Each row comes from the steps of one path. Every step used is in the known rows, and no mark comes twice. Write the path behind each row, first mark first.
In the rows, 100 means zero.
Known rows:
lopi lepad vorat: 78, 95, 135, 98, 128, 89, 119, 121, 97, 90, 89, 94, 94, 117, 93, 97, 138, 104, 109, 80, 118, 100, 127, 84, 103, 70, 118, 109, 100, 93, 78, 120, 71, 82, 131, 71, 105
ragud vorat: 78, 73, 96, 96, 96, 95, 132, 99, 65, 117, 84, 80, 81, 94, 101, 97, 97, 132, 88, 76, 104, 108, 109, 95, 108, 59, 90, 94, 109, 114, 107, 110, 100, 93, 139, 80, 125
vuta nuze koge lopi lepad pigukov buvip: 97, 141, 101, 110, 123, 114, 79, 128, 106, 111, 127, 119, 88, 115, 78, 83, 113, 58, 139, 112, 101, 113, 88, 109, 117, 125, 117, 112, 110, 80, 140, 116, 117, 138, 86, 116, 85
buvip nuze vuta lopi lepad: 98, 59, 99, 94, 122, 74, 107, 81, 105, 106, 95, 92, 152, 116, 113, 102, 119, 124, 55, 91, 84, 100, 113, 62, 108, 70, 132, 149, 89, 118, 42, 106, 89, 67, 83, 87, 79
vuta lopi lepad vorat: 92, 88, 132, 80, 136, 82, 120, 115, 78, 107, 74, 95, 104, 116, 101, 80, 140, 107, 89, 90, 113, 110, 140, 59, 107, 59, 123, 126, 100, 109, 70, 137, 68, 73, 117, 83, 104
buvip nuze vuta lopi lepad pigukov: 114, 80, 120, 88, 100, 94, 89, 94, 97, 130, 88, 85, 126, 131, 110, 111, 125, 105, 61, 103, 82, 109, 130, 83, 115, 63, 134, 138, 89, 111, 47, 93, 86, 69, 58, 96, 71
ragud pigukov: 109, 84, 110, 112, 104, 116, 140, 88, 95, 108, 95, 101, 95, 93, 105, 117, 90, 119, 95, 75, 89, 103, 112, 114, 79, 87, 71, 92, 108, 102, 93, 99, 61, 79, 139, 91, 115
lepad vorat: 99, 90, 120, 97, 101, 109, 130, 111, 83, 101, 89, 82, 83, 117, 90, 93, 117, 110, 104, 77, 96, 103, 132, 104, 103, 64, 88, 103, 103, 109, 94, 112, 80, 76, 131, 68, 115
pigukov buvip nuze koge lopi lepad vuta: 102, 105, 57, 115, 106, 106, 69, 115, 135, 99, 123, 123, 103, 114, 81, 84, 96, 92, 102, 94, 93, 91, 74, 111, 111, 123, 120, 107, 119, 62, 117, 96, 130, 130, 85, 91, 71
pigukov lepad vuta buvip vorat: 91, 103, 115, 78, 70, 91, 81, 89, 123, 93, 96, 94, 87, 71, 101, 116, 73, 120, 81, 113, 129, 75, 102, 110, 103, 119, 78, 68, 79, 102, 105, 104, 106, 90, 94, 108, 99
koge pigukov buvip nuze: 107, 98, 66, 114, 121, 127, 124, 90, 141, 105, 107, 109, 107, 82, 87, 94, 75, 132, 94, 98, 82, 120, 109, 104, 103, 89, 65, 115, 110, 109, 90, 62, 96, 108, 121, 99, 116
lopi lepad pigukov vuta nuze buvip vorat: 98, 121, 109, 111, 107, 123, 92, 114, 92, 95, 104, 86, 105, 98, 93, 84, 117, 76, 115, 123, 120, 82, 117, 124, 104, 98, 136, 107, 63, 126, 75, 71, 94, 126, 53, 119, 86
vuta lopi lepad pigukov buvip nuze: 104, 93, 97, 82, 121, 115, 100, 124, 121, 128, 83, 102, 101, 110, 98, 85, 108, 105, 73, 106, 96, 126, 129, 91, 125, 81, 95, 137, 92, 104, 71, 92, 98, 91, 74, 118, 112
ragud vorat lepad vuta: 81, 69, 83, 111, 58, 86, 100, 104, 67, 104, 65, 92, 79, 109, 108, 110, 84, 107, 77, 84, 95, 98, 76, 96, 96, 77, 106, 68, 104, 115, 116, 81, 116, 104, 125, 101, 112
ragud vorat lepad vuta nuze: 81, 64, 74, 100, 70, 93, 97, 98, 77, 100, 81, 95, 86, 114, 101, 100, 83, 81, 72, 99, 93, 90, 62, 91, 116, 86, 105, 73, 78, 133, 133, 71, 115, 106, 108, 120, 122
vokesup koge lopi lepad pigukov: 111, 151, 110, 100, 116, 79, 91, 128, 91, 116, 117, 118, 69, 96, 101, 110, 145, 93, 138, 96, 114, 134, 126, 110, 111, 111, 114, 112, 148, 28, 135, 129, 80, 100, 104, 110, 82
koge lopi lepad vuta buvip gola: 113, 117, 116, 96, 109, 61, 69, 88, 97, 72, 74, 95, 105, 114, 123, 138, 91, 92, 118, 111, 123, 74, 107, 63, 107, 137, 93, 76, 96, 29, 139, 135, 104, 102, 112, 78, 96
vokesup koge lopi lepad vorat: 102, 148, 113, 95, 136, 72, 102, 131, 100, 103, 114, 121, 72, 100, 101, 93, 157, 89, 133, 89, 122, 117, 119, 92, 106, 94, 137, 127, 134, 43, 125, 123, 68, 100, 121, 95, 87
ragud pigukov buvip lopi: 108, 103, 84, 119, 110, 120, 116, 100, 119, 122, 109, 106, 88, 84, 113, 107, 75, 119, 105, 90, 106, 94, 87, 105, 80, 106, 57, 103, 109, 97, 92, 89, 77, 97, 125, 91, 157
koge pigukov buvip lopi lepad vuta nuze: 97, 117, 64, 111, 138, 100, 65, 93, 142, 93, 138, 114, 101, 93, 93, 92, 91, 92, 114, 123, 124, 82, 74, 57, 105, 133, 73, 95, 102, 86, 114, 89, 97, 115, 92, 96, 139
koge lopi lepad pigukov ragud vorat: 74, 148, 111, 72, 103, 107, 88, 123, 67, 157, 85, 74, 77, 96, 80, 113, 83, 112, 88, 108, 115, 111, 132, 96, 118, 91, 153, 95, 114, 58, 129, 116, 107, 120, 97, 94, 91
koge pigukov: 104, 94, 98, 113, 119, 101, 132, 77, 95, 95, 106, 100, 104, 82, 91, 101, 96, 135, 118, 91, 90, 122, 126, 90, 84, 82, 70, 93, 132, 103, 104, 111, 83, 88, 144, 82, 106
buvip nuze koge pigukov lepad vuta: 97, 73, 75, 96, 104, 121, 85, 84, 118, 96, 130, 127, 90, 90, 90, 84, 99, 108, 86, 106, 81, 95, 82, 129, 89, 111, 119, 76, 120, 100, 105, 82, 106, 110, 71, 101, 60
vuta lopi lepad: 82, 71, 110, 86, 137, 68, 127, 99, 83, 93, 89, 100, 120, 96, 105, 85, 127, 128, 89, 85, 109, 115, 129, 59, 101, 80, 99, 125, 112, 102, 77, 156, 89, 70, 129, 93, 107
buvip nuze vuta lopi: 112, 52, 83, 95, 95, 93, 118, 68, 93, 116, 95, 79, 139, 118, 112, 99, 100, 130, 50, 90, 66, 102, 118, 83, 107, 62, 103, 143, 92, 135, 57, 96, 99, 63, 85, 85, 91
nuze vuta lopi: 103, 65, 106, 106, 93, 73, 118, 73, 73, 108, 89, 72, 138, 115, 115, 110, 102, 134, 80, 85, 73, 98, 114, 68, 89, 65, 84, 130, 101, 133, 69, 127, 98, 70, 110, 81, 101
koge pigukov lepad lopi: 106, 101, 92, 101, 100, 97, 98, 87, 89, 113, 113, 127, 102, 74, 85, 111, 83, 137, 102, 114, 89, 111, 117, 101, 86, 103, 106, 88, 144, 83, 133, 115, 107, 86, 116, 122, 93
pigukov vuta nuze koge: 80, 70, 77, 116, 108, 92, 115, 99, 83, 78, 133, 89, 123, 102, 101, 83, 113, 84, 117, 81, 73, 88, 91, 124, 98, 103, 98, 107, 89, 138, 98, 103, 105, 118, 97, 116, 102
pigukov ragud vorat lepad vuta buvip nuze koge lopi: 94, 110, 72, 63, 50, 100, 70, 91, 89, 112, 77, 106, 96, 88, 101, 90, 43, 73, 61, 115, 97, 105, 58, 116, 119, 130, 148, 75, 91, 95, 150, 69, 147, 145, 85, 126, 55
nuze koge pigukov buvip vorat lepad vuta lopi: 106, 116, 74, 128, 80, 128, 82, 99, 102, 106, 79, 125, 96, 91, 99, 62, 66, 107, 98, 116, 100, 114, 93, 79, 66, 90, 103, 94, 115, 145, 105, 78, 113, 149, 91, 136, 87
vokesup buvip nuze vuta lopi lepad: 111, 78, 124, 92, 106, 60, 100, 68, 120, 84, 77, 102, 163, 92, 113, 101, 124, 115, 74, 103, 101, 100, 84, 60, 100, 87, 122, 148, 86, 118, 42, 104, 104, 60, 81, 73, 82
vuta nuze: 90, 71, 87, 92, 117, 101, 133, 88, 102, 88, 120, 88, 107, 104, 84, 89, 102, 102, 99, 86, 88, 105, 103, 99, 116, 94, 64, 109, 88, 117, 115, 118, 98, 79, 126, 96, 129
vokesup vuta buvip nuze: 126, 75, 109, 81, 87, 92, 122, 59, 131, 81, 102, 98, 123, 93, 115, 116, 100, 97, 86, 85, 90, 99, 84, 87, 109, 103, 59, 102, 63, 114, 76, 79, 116, 73, 98, 84, 92
vuta nuze koge pigukov lepad lopi: 100, 95, 84, 93, 117, 111, 91, 87, 89, 100, 138, 142, 107, 81, 79, 75, 96, 90, 114, 120, 88, 105, 89, 112, 96, 120, 117, 92, 126, 111, 156, 115, 116, 112, 88, 137, 76

Which path is each row?
97, 105, 136, 116, 52, 75, 101, 75, 107, 79, 69, 89, 128, 89, 116, 132, 71, 109, 92, 103, 111, 101, 89, 87, 88, 88, 104, 104, 77, 143, 69, 77, 102, 98, 122, 113, 83 : nuze vuta buvip vorat lepad
118, 129, 91, 109, 116, 90, 82, 103, 75, 95, 117, 101, 112, 107, 96, 104, 114, 66, 131, 127, 92, 92, 95, 123, 107, 129, 142, 106, 96, 91, 107, 96, 109, 121, 69, 112, 78 : koge lopi lepad pigukov vuta nuze buvip
101, 78, 73, 108, 112, 95, 125, 88, 83, 64, 117, 80, 129, 95, 101, 86, 99, 97, 113, 100, 81, 80, 81, 125, 97, 112, 83, 106, 73, 142, 90, 90, 113, 113, 99, 103, 105 : pigukov vuta nuze buvip
117, 150, 129, 63, 90, 111, 73, 88, 124, 112, 113, 103, 115, 102, 99, 106, 97, 57, 101, 114, 102, 104, 92, 100, 108, 142, 139, 100, 78, 66, 106, 98, 132, 123, 49, 99, 33 : vokesup vuta buvip nuze koge lopi lepad pigukov ragud
108, 107, 101, 75, 99, 69, 68, 64, 113, 91, 120, 117, 93, 60, 118, 126, 84, 114, 110, 133, 122, 91, 78, 83, 94, 145, 71, 61, 113, 81, 113, 113, 100, 89, 97, 94, 113 : koge pigukov lepad vuta buvip lopi
116, 96, 110, 75, 84, 82, 75, 75, 114, 104, 110, 122, 83, 73, 133, 137, 77, 98, 89, 118, 123, 73, 64, 109, 88, 149, 73, 57, 92, 82, 102, 102, 79, 79, 91, 102, 120 : ragud pigukov lepad vuta buvip lopi
114, 86, 110, 87, 70, 73, 96, 80, 103, 73, 86, 79, 107, 95, 110, 119, 82, 109, 105, 90, 97, 94, 99, 99, 108, 121, 28, 70, 91, 93, 116, 120, 110, 81, 128, 83, 106 : lepad vuta buvip
96, 89, 101, 69, 83, 60, 71, 84, 109, 87, 114, 104, 92, 74, 118, 119, 89, 109, 96, 117, 124, 78, 71, 96, 107, 145, 63, 64, 98, 81, 109, 129, 112, 72, 92, 91, 124 : pigukov lepad vuta buvip lopi
99, 92, 120, 112, 66, 103, 119, 115, 80, 101, 75, 99, 82, 110, 97, 119, 103, 97, 106, 90, 79, 131, 111, 120, 95, 81, 92, 87, 116, 108, 102, 96, 100, 86, 123, 115, 105 : vorat lepad pigukov
98, 69, 93, 63, 82, 81, 87, 84, 134, 86, 102, 103, 100, 83, 105, 119, 78, 108, 65, 107, 96, 86, 79, 121, 120, 131, 75, 75, 74, 93, 101, 87, 116, 74, 84, 106, 91 : pigukov lepad vuta buvip nuze
87, 99, 117, 118, 98, 78, 96, 126, 85, 106, 98, 79, 106, 107, 103, 132, 127, 103, 119, 85, 88, 105, 132, 116, 95, 90, 114, 100, 106, 87, 64, 101, 89, 96, 93, 107, 101 : lopi lepad pigukov vuta
94, 115, 102, 134, 49, 113, 101, 120, 84, 119, 76, 89, 86, 101, 99, 127, 88, 102, 95, 96, 86, 109, 131, 134, 87, 69, 132, 93, 103, 129, 70, 55, 94, 107, 83, 138, 105 : buvip vorat lepad pigukov vuta
126, 104, 100, 95, 92, 107, 84, 77, 117, 88, 111, 157, 118, 60, 85, 75, 98, 102, 110, 125, 94, 115, 74, 125, 92, 121, 128, 98, 138, 99, 128, 93, 131, 98, 76, 108, 60 : vokesup buvip nuze koge pigukov lepad lopi
118, 150, 78, 100, 121, 106, 80, 142, 141, 125, 121, 127, 71, 96, 95, 100, 124, 89, 116, 104, 106, 134, 105, 126, 127, 114, 110, 132, 129, 37, 126, 80, 97, 120, 79, 126, 91 : vokesup koge lopi lepad pigukov buvip nuze
101, 78, 91, 105, 104, 104, 127, 69, 112, 89, 128, 92, 115, 112, 100, 103, 110, 95, 100, 87, 79, 84, 81, 75, 98, 95, 62, 105, 71, 122, 96, 101, 111, 79, 99, 85, 119 : vokesup vuta nuze
103, 107, 64, 122, 109, 127, 83, 88, 121, 85, 128, 105, 101, 103, 88, 71, 79, 87, 126, 106, 83, 91, 69, 99, 89, 121, 51, 83, 96, 122, 137, 84, 116, 144, 100, 108, 103 : lepad vuta nuze koge pigukov buvip
91, 98, 135, 95, 109, 119, 123, 111, 98, 123, 94, 109, 68, 97, 108, 121, 104, 104, 87, 93, 101, 87, 101, 127, 82, 82, 124, 91, 91, 108, 82, 83, 47, 84, 114, 100, 107 : ragud pigukov lepad vorat
77, 112, 70, 78, 105, 138, 86, 84, 80, 115, 115, 79, 90, 98, 84, 65, 60, 92, 89, 110, 100, 85, 88, 95, 99, 100, 102, 74, 84, 122, 151, 82, 113, 155, 88, 106, 89 : lepad vuta nuze koge pigukov ragud vorat
100, 78, 93, 94, 121, 96, 96, 94, 103, 51, 108, 96, 117, 111, 93, 72, 110, 83, 107, 106, 109, 74, 72, 93, 104, 129, 79, 88, 75, 101, 110, 116, 110, 102, 97, 80, 90 : lopi lepad vuta nuze buvip
106, 116, 96, 109, 92, 118, 96, 122, 105, 124, 108, 87, 71, 101, 97, 100, 94, 109, 120, 100, 101, 109, 111, 112, 105, 98, 51, 98, 115, 87, 101, 108, 107, 93, 99, 87, 154 : lepad pigukov buvip lopi
115, 104, 83, 114, 103, 104, 112, 67, 93, 93, 150, 115, 111, 117, 92, 86, 115, 67, 122, 92, 76, 87, 66, 85, 96, 113, 105, 105, 99, 107, 132, 121, 129, 106, 88, 86, 78 : vokesup vuta nuze koge lopi
99, 128, 128, 118, 90, 114, 75, 115, 109, 141, 77, 75, 110, 117, 104, 108, 94, 120, 85, 112, 116, 96, 133, 68, 91, 60, 115, 137, 80, 124, 53, 91, 93, 109, 68, 110, 101 : nuze vuta lopi lepad pigukov buvip vorat
95, 102, 102, 101, 112, 124, 100, 134, 140, 116, 96, 98, 92, 107, 88, 103, 108, 102, 92, 94, 98, 118, 115, 117, 122, 86, 91, 118, 93, 86, 77, 76, 99, 98, 89, 104, 112 : lopi lepad pigukov buvip nuze
92, 100, 134, 99, 107, 98, 108, 120, 91, 101, 95, 90, 88, 111, 91, 111, 129, 104, 116, 87, 105, 119, 131, 103, 105, 85, 97, 96, 111, 78, 85, 126, 82, 81, 113, 91, 100 : lopi lepad pigukov
122, 119, 153, 81, 93, 71, 78, 83, 108, 98, 110, 104, 100, 101, 126, 128, 134, 72, 128, 113, 130, 98, 92, 61, 97, 124, 80, 89, 82, 77, 76, 119, 101, 77, 80, 77, 108 : vokesup vuta buvip lopi lepad pigukov
112, 107, 111, 78, 132, 111, 92, 104, 85, 82, 118, 108, 93, 106, 98, 66, 134, 67, 124, 125, 128, 100, 91, 102, 113, 123, 100, 102, 89, 95, 103, 122, 94, 92, 72, 82, 108 : vuta nuze buvip lopi lepad pigukov
79, 134, 117, 90, 58, 150, 112, 126, 101, 120, 75, 75, 79, 93, 77, 101, 59, 111, 75, 101, 102, 118, 138, 125, 93, 80, 115, 93, 93, 111, 98, 80, 102, 107, 97, 126, 101 : buvip vorat lepad pigukov ragud
93, 110, 106, 125, 68, 112, 109, 133, 103, 102, 75, 99, 80, 106, 96, 117, 81, 98, 113, 96, 82, 130, 94, 122, 92, 90, 71, 97, 109, 111, 102, 80, 112, 109, 121, 126, 123 : vorat lepad pigukov buvip
101, 77, 110, 108, 124, 114, 139, 92, 72, 59, 71, 75, 101, 112, 118, 82, 101, 113, 124, 96, 105, 83, 109, 101, 81, 92, 65, 97, 87, 92, 106, 126, 102, 108, 125, 64, 113 : nuze buvip gola
95, 86, 93, 83, 150, 90, 111, 89, 98, 60, 129, 110, 116, 89, 99, 58, 131, 84, 118, 114, 134, 89, 73, 81, 107, 128, 100, 112, 89, 103, 95, 134, 100, 94, 103, 75, 116 : vuta nuze buvip lopi lepad
80, 104, 91, 57, 53, 79, 73, 96, 85, 106, 70, 78, 92, 76, 118, 111, 47, 97, 68, 113, 127, 92, 66, 81, 107, 124, 91, 64, 84, 100, 125, 90, 131, 115, 108, 110, 129 : pigukov ragud vorat lepad vuta buvip lopi
105, 84, 83, 103, 60, 105, 102, 98, 87, 106, 68, 101, 98, 106, 100, 87, 78, 119, 61, 99, 100, 103, 117, 79, 91, 74, 102, 92, 106, 131, 94, 101, 107, 83, 99, 122, 107 : buvip vorat lepad vuta lopi
104, 130, 106, 124, 130, 106, 86, 111, 86, 115, 120, 124, 106, 119, 107, 107, 127, 44, 120, 99, 94, 73, 89, 119, 91, 106, 190, 113, 93, 102, 100, 74, 53, 131, 81, 119, 72 : ragud pigukov vuta nuze koge lopi lepad vorat
103, 94, 88, 113, 73, 130, 111, 128, 126, 111, 78, 107, 83, 111, 93, 108, 81, 91, 84, 97, 71, 131, 93, 134, 113, 86, 87, 108, 97, 116, 90, 47, 114, 104, 94, 130, 116 : vorat lepad pigukov buvip nuze
106, 117, 85, 143, 52, 144, 100, 112, 132, 112, 70, 110, 77, 98, 105, 118, 45, 108, 81, 96, 101, 84, 82, 119, 67, 95, 84, 79, 88, 119, 94, 36, 86, 125, 112, 133, 123 : ragud pigukov buvip vorat lepad vuta
103, 105, 128, 85, 136, 95, 108, 112, 81, 76, 97, 103, 93, 104, 103, 62, 146, 89, 123, 107, 142, 90, 96, 86, 93, 95, 124, 108, 99, 92, 77, 126, 81, 93, 111, 47, 108 : nuze buvip lopi lepad vorat
97, 123, 94, 107, 133, 116, 92, 132, 126, 108, 110, 127, 90, 118, 79, 70, 120, 78, 107, 97, 104, 105, 93, 109, 114, 93, 159, 133, 107, 83, 103, 89, 103, 129, 95, 87, 73 : pigukov buvip nuze koge lopi lepad vorat
105, 85, 90, 131, 91, 97, 129, 91, 89, 109, 97, 87, 111, 91, 119, 139, 88, 120, 99, 71, 75, 89, 111, 132, 74, 90, 91, 95, 103, 113, 67, 73, 66, 95, 120, 112, 116 : ragud pigukov vuta
117, 96, 99, 113, 110, 127, 105, 104, 65, 80, 84, 63, 100, 127, 124, 104, 103, 68, 125, 118, 84, 71, 109, 130, 96, 104, 90, 97, 55, 113, 107, 76, 101, 125, 58, 107, 117 : lepad pigukov vuta nuze buvip gola
84, 79, 100, 106, 102, 77, 97, 105, 106, 79, 98, 89, 104, 111, 93, 108, 112, 118, 101, 77, 105, 86, 106, 86, 96, 102, 80, 82, 110, 72, 93, 127, 98, 80, 119, 74, 101 : lopi lepad vuta
100, 103, 90, 114, 101, 79, 79, 101, 86, 88, 120, 115, 99, 114, 86, 92, 119, 93, 123, 85, 99, 93, 93, 97, 94, 122, 121, 82, 139, 57, 127, 147, 115, 108, 107, 75, 59 : nuze koge lopi lepad vuta
79, 93, 104, 118, 79, 110, 130, 106, 101, 91, 82, 104, 93, 89, 87, 97, 87, 123, 87, 88, 109, 117, 114, 102, 90, 70, 111, 102, 109, 124, 89, 92, 96, 93, 133, 114, 110 : buvip vorat lepad
100, 142, 111, 123, 111, 106, 83, 135, 97, 116, 112, 114, 82, 109, 85, 94, 112, 83, 143, 97, 104, 121, 102, 114, 99, 113, 114, 104, 133, 68, 119, 128, 116, 132, 104, 104, 80 : nuze koge lopi lepad pigukov buvip
